(in the rows, 128 means zero)
Known rows, with every step that occurs:
posebug -> rodi: [151 194 134 134 109 123  96 151  90 119 131 100 149  95 110 129 126 135
  90 157 123 129  89  93 133 121 120 103 150 113 148 111]
suvu -> gunu: [121 153 143  83 107 145 102 118 104 133 136 105 139  91 107 132 113 204
  99 118  81 114 138 113 124  59  83 135 159 103 105 101]
posebug -> rodi -> suvu: [158 151 178 157 120 100 119 150  82  81 130 111 129 110 111 111  97 101
  65 170 153 140  99 116 136 119 149  95 153 119 135  96]
topuf -> ferog -> rodi -> posebug -> gunu: [102 117 118 146 112 105 124 178 108 201 117 157 106 101  74 117 114 119
 132 112 136 168 111 183 142  99 145  83 107 151 149 118]
topuf -> suvu -> gigape -> posebug -> gunu -> ferog: [ 83 147  69 107  78 189 121  85 143  89 129 138 159 168 104 148 144 175
 141 112 125 104  99 141 167 171 138 115  75 183 112 177]
rodi -> posebug -> gunu -> ferog -> meror -> suvu: [ 38  94  97 112 169 162 127 142 113 130 118 120  59 125 150 155 108 141
 178 157 168 162  94 162 157 162 168  86  36 118 167 130]
meror -> ferog -> gigape -> posebug -> topuf: [131 159  54 154 154 190  95 168 156 147 109 134 195 159  77 116 152 142
 119 176  82 161  74  65 108 161 128 101 128 138 107 189]
gunu -> suvu -> rodi -> posebug -> gigape -> ferog: [138 108 156  98  87 115 119 121 128 108 166 155 129  86 163 103 173 128
  99  60 178 112 171  95 102 130 151 189 142 162 130 148]
gunu -> suvu -> gigape -> ferog -> meror -> posebug: [ 95 111 136 101 139 155 130 119 129  74 152 114  88  85 200 112 146 186
 210 115 142  98 172 160 161 134 151 159  47  86 138 166]
gunu -> ferog -> rodi -> posebug -> topuf -> suvu -> gigape: [ 84 118 132 163  94 121 181 132 136 116 103 156 138 172 126 195 143 117
 129 113 157 101 151 135 161 142 146 150 101 174 156 118]
gigape -> suvu -> rodi -> posebug -> topuf: [185 129 119 156  56  91 141 198 133 109 151 162 133 124  79 150 133 114
  94 144 131 169 143  70  98 123 142 122 140 131 126 186]
meror -> posebug -> gigape -> suvu -> topuf -> ferog: [165 123 134  89 136 146 134 131 151 114 157 120 131 142 139 114 123  66
 162 132 115 137 143  96  54 130 103 147 146 122 102 123]
posebug -> gigape: [163 179 155 110 140 154  95 109 113 142 143 122 144 127 124 148 194 120
  73 145 100 113 121 110 137 117 115 151 152 140 135  78]
topuf -> suvu -> gunu -> ferog -> rodi -> posebug -> gigape: [ 71 127 149 134 125 137 142 155 112 149  84 140 104 132 124 167 135 137
  61  90 169 121 120 148 105 103 143 155 122 180 106  55]
rodi -> posebug -> topuf -> suvu: [115 110 122 145  82  99 128 149 154  95 121 152 170 161  86 145 136 125
 120 123 125 172 115 100 140 121 112 113 120 158 135 112]
rodi -> posebug -> gunu -> suvu -> gigape -> ferog -> meror: [ 81  86 141  91 119 137 138 113 111 102 188 168  87  88 148 106 136 184
 170  69 170 128 165 169 174 152 176 179  65 112 136 189]
gunu -> suvu -> gigape: [126 128 164  80  85 137 131  76 118  61 144 103 126 111 160 140 173 148
 159 105 111  61 164 135 189 126 141 187 124 128 173 153]
rodi -> suvu -> gunu -> ferog -> topuf: [107 131  98 123 165 136 114 117 102 130  68 117  66 116 148 131  77 181
  79 117 140  76 144 180 129 122 104 116 140 125 119  84]
topuf -> ferog -> rodi: [158 129 123 147 174  89 107 130 115 206 121 144 130 128 127 106 132 130
 144 142  67  81 141 164 121  73  96  83 141 157 129  83]
gigape -> suvu -> topuf -> ferog -> meror -> posebug: [145 109 117 119 174 134 140 153 150 118 151 131  94 129 152 103  85 128
 208 159 101 150 144 149  86 126 127 102  88  74  80 147]
rodi -> suvu: [171 122 177 140 130 117 113 112 104  97 137 130 124 123 121 106 117 134
  86 178 111 121 133 147 156 103 136  92 143 134 117  83]
topuf -> ferog -> rodi -> posebug -> gunu -> suvu -> gigape: [ 74  87 153 104  85 103 161 136 114 118 122 136  96 104 121 132 144 101
 177  58 157 106 155 179 175 121 172 174 100 151 188 170]
rodi -> suvu -> topuf -> ferog -> gigape -> posebug -> gunu: [135 117 118 145 134 128 139 113 152 132 131 148 173 166  67  67  94  81
 121 109 122 174  82 153 128 160 138 117 160 123  93 190]
gunu -> suvu -> topuf -> ferog -> gigape: [127 123 123 110 165 107 122  78 182 140 100 126 170 128 156  71 111  97
 179  71 113 116 140 135 136 145 103 157 197 106 136 142]
posebug -> topuf: [167 148  95 139 106 127 101 142 134 134 138 121 168 136 106 137 162 139
 111 151  82 141 118  74 141 115  87 108 136 128 173 116]
gunu -> posebug -> rodi -> suvu -> topuf: [169 104 160 174  75  98 180 132 116  93 131  64 122 122 160 112  67  78
  98 139 191 164 104 103 112 153 164 116 160  88 137 125]
gigape -> ferog: [168 140 117  98 121 151  71  81 114 145 183 147 155  90 146  84 140 202
 122 141  98  92 151 104 122 105  81 109 134 148 112 102]
rodi -> suvu -> gunu -> ferog -> gigape: [ 88 168 128 138 174 166 107 114 139 135  59 121 132 103 141 113  85 183
  78 117 152 121 135 145 150 129 119 119 163 116  93  88]
meror -> posebug -> gigape -> suvu: [181 179 132 110 111 176  87 157 112  76 144 113  98 104 116 143 172 128
 104 189 117 132 112 100  96 128 130 132 100 136 105 124]
rodi -> posebug -> gunu -> ferog -> meror -> suvu -> topuf: [ 59  74 114 111 133 156 176 116 125 135 143 120  76 140 155 156  77 101
 182 133 175 169  92 150 134 174 168 124  81  89 166 141]
rodi -> suvu -> topuf -> ferog: [159  77 170 113 151  97 154  91 144 134 155 136 152 160 141  84  78  72
 145 122 106 127 161 134 103 107 105 115 184 122 112  90]
topuf -> ferog -> gigape: [132 178 125 129 209 124  89 106 162 185  93 141 177 126 119  92 132 127
 144 125  91 123 146 144 149 121  86 109 180 119 105 109]
rodi -> posebug -> topuf: [139 119 116 150  87 127 127 188 130 134 124 125 147 127  99 136 146 128
  99 148 124 185 127  93 135 119 123 111 114 134 169 107]
rodi -> posebug -> gunu -> suvu -> topuf -> ferog: [ 97  54 118  79  82 108 144 122 158 121 137 127 133 118 131  77  93  88
 190  47 147 164 132 137 118 132 133 142 139 130 166 149]

Rows:
[125 161  52 147  95  90 125  95 152 121  98 174 135 171  86 155 120 149
 126  88 120  84  99 166 141 162 130 104 135 156  86 223] | gigape -> posebug -> gunu -> ferog -> topuf -> suvu -> rodi
[107 130 147 110 200 115 138  71 162 162 111 116 166 152 145 115 102  56
 187 123 113 124 128 121 121 140  89 145 192  93 140 129] | meror -> suvu -> topuf -> ferog -> gigape
[ 86  84 166  97 199 138 127 121  97 125 176 137  82 128 169 135 150 114
 144 153 160 136 131 125 108 139 144 156  74 126 137 109] | rodi -> posebug -> gigape -> ferog -> meror -> suvu
[127 106 123 180  90  73 140 162 136 126 108 164 149 159  84 147 133 116
 112 130 122 149 103 126 135 107 121 107 118 168 143 108] | ferog -> rodi -> posebug -> topuf -> suvu
[143 148  83 165 121 112 105 119 175  89 109 150 214 197  70 114 153 135
 116 132  83 145  76  95 139 150  93 119 137 158 101 173] | ferog -> gigape -> posebug -> topuf -> suvu
[172  93 148 176 120 118 168  99 111 146 126 137 104 141 161 117  75 107
  98 153 138  92 120 164 123 127 149 105 155 136 132  75] | gunu -> ferog -> rodi -> suvu -> topuf
[103  67 179  96 165 134 175  94 111 128 195 134  97 145 173 138 119  73
 148 132 169 143 129 116  87 153 146 190 118  97 139 119] | rodi -> posebug -> gigape -> ferog -> meror -> suvu -> topuf
[159 152 120 141 119 153 114 126 137 148 113  63 120 122 170 144 190 134
  97 133 144 139 127 107 136 140 134 131 114 139 135 100] | gunu -> posebug -> gigape
[160 133 106 119 121 161  92  98 133 152 157  92 133 100 191 103 177 170
 107 113 158 120 151  84 108 140 109 139 112 159 118 106] | gunu -> posebug -> gigape -> ferog
[135 149 177 119 123 154 123 155 110 140 129 125 125 119 116 149 180 108
  63 142 143 157 130 131 131 122 150 152 131 146 131  68] | rodi -> posebug -> gigape
[104 159  65 106 157 153  98 113 109 158  69 109  81 108 150 145  99 208
  99 109 116  69 142 167 127 120  82 121 136 121 128  92] | suvu -> gunu -> ferog -> topuf
[110 142 113 156 182 112 118 171 174 179  78 146 181 139 103 104 131  93
 130 110 129 186 146 115 133 137 103 118 158 124 139 118] | rodi -> posebug -> topuf -> ferog -> gigape
[148 165  97 166  88 120 116 167 113 127 100  42 125  88 156 125 119 148
 114 148 167 157  95  89 131 142 141  85 113 109 149 132] | gunu -> posebug -> rodi
[128 128 115  94 113 164 100 108 123 150 154  81 130  85 179 111 153 193
  94  77 160 124 158  72  86 111  93 165 125 143 102 109] | suvu -> gunu -> posebug -> gigape -> ferog
[156  94  65 191 147  74 128 170 146 208  95 100 127 145 152 113 137 114
 160 123 107 129 138 115 112 102  98  75 108 156 166 116] | gunu -> posebug -> topuf -> ferog -> rodi
[104 139 156 126 151 131 161 146  74  64 164  88 121 164 122 158 139  98
 137 180 127 110  85 112 127 156 168 156  83 101 134 196] | ferog -> meror -> suvu -> gigape -> posebug -> rodi
[145 152  94 135 105 146 104 143 141 122  95  68 102  76 136 111  97 214
 116 125 141 147 129 105 108 121 115 124 132 102  65 169] | ferog -> gigape -> suvu -> gunu -> posebug
[135  81 143 127 167  80 157  96 115 183 139 122 117 155 149 130 102  58
 186 144  91  80 122 141  92  91  97 118 154 131 164 103] | meror -> suvu -> topuf -> ferog -> rodi
[174 109 134 103 209 116 136 111 140 147 190 171 113 167 137 104 120  98
 147 123  89 125 149 129  74 141 120 155 147 108  68 131] | posebug -> gigape -> suvu -> topuf -> ferog -> meror
[106 152 145 120 217 149 120 161 141 153 116 117 113 138 156 139 169 101
 154 137 117 151 144 151 123 121 131 128  88  99 116  91] | topuf -> ferog -> meror -> posebug -> gigape
[129 160 175 144 127  70 159 130 129 134 103 170 113 151  98 186 160  73
  69  91 161 120 143 162 127 137 152 179 174 136 102 134] | ferog -> topuf -> suvu -> rodi -> posebug -> gigape
[ 84 165 146  93 154 147 142  63 120 117 117 159 126 152 107 199 130 136
 162 138 110  55 149 162 156 146 135 159 149 129  97 156] | meror -> ferog -> topuf -> suvu -> gigape
[147 143 172 144  81  98 152 157 123 151 134 150 130 103 109 148 128 132
 101 135 133 145 161 141 140 102 163 117 154 113 105 141] | suvu -> rodi -> posebug
[ 72 132  65 101 104 153 102 116 156 106  95 122 163 143 129 148 104 200
 120  84 118 118 126  77 117 109  72 115 127 156 125  99] | posebug -> topuf -> suvu -> gunu -> ferog
[174 170 132 123 159 164  98 167 113  87 153 132  74 113 125 139 163 140
 119 190 114 139 115 129 105 139 148 131  78 111  85 135] | ferog -> meror -> posebug -> gigape -> suvu
[116 108 150 156 146 134 163 157 128  85 157 134 117 134 153 140 135 123
 152 145 155 151 169 115 145 140 142 142  68  87 148 150] | rodi -> suvu -> gigape -> ferog -> meror -> posebug -> topuf
[151 132 132 164  70  87 156 189 140 143 129 147 156 129  95 161 145 105
  98 123 133 175 148  85 128 115 140 124 148 117 154 156] | suvu -> rodi -> posebug -> topuf
[117 124  86 126 143 128 109 179 166 141 104 100 165 140 131 122 142 102
 186 132  98 164 147  86 111 103  76  83 103 122 170 112] | meror -> posebug -> topuf -> ferog
[167 173 105 155 149 158  93 123 138 131 113 123 176 147  95  88 155 168
  97 173  71 125  88 146 145 143 120 112 137 133  79 158] | ferog -> gigape -> posebug
[195  96 188 174 110  87 174  99  99 140 151 142 113 138 128 115  86  87
  92 159 115 101 116 164 126 104 146 122 178 114 127  92] | ferog -> rodi -> suvu -> topuf
[ 98 125 171 127  76 113 173 119 141  78 140 147 169 169  95 188 154 105
 130 114 137 134 159 110 167 132 131 173 126 142 145 138] | rodi -> posebug -> topuf -> suvu -> gigape
[158  94 170 154 133 133 167 110 101 162 146 151 111 128 122 127  68  92
 118 178 120 108 107 142  99 114 171 104 171 118 106 106] | meror -> ferog -> rodi -> suvu -> topuf
[114 109 107  95  30 145 136 112 147  74 129  86 118  87 140 113 115 118
 189  86 144 150  84 131 152 141 142 147 114  85 195 176] | meror -> posebug -> gunu -> suvu -> topuf
[156 131 164 123 155 112 136  65  86 114 154 156  91 122 146 127 125 141
 102 128 141  47 188 179 149 141 113 169 149 127 123 130] | rodi -> suvu -> gigape -> ferog -> topuf
[100 156  92 107 171 136  92  85 131 135  97 165 122 142  99 155 108 158
 156 152  95  83 104 156 129 137 115  95 146 142  83 132] | meror -> ferog -> topuf -> suvu
[ 68  92  92 112  76 150 103 174 108 135 102 139  78  61 103 114 120 152
 162 108 156 148  75 153 146 126 202 101  79 155 171 169] | meror -> ferog -> rodi -> posebug -> gunu -> suvu
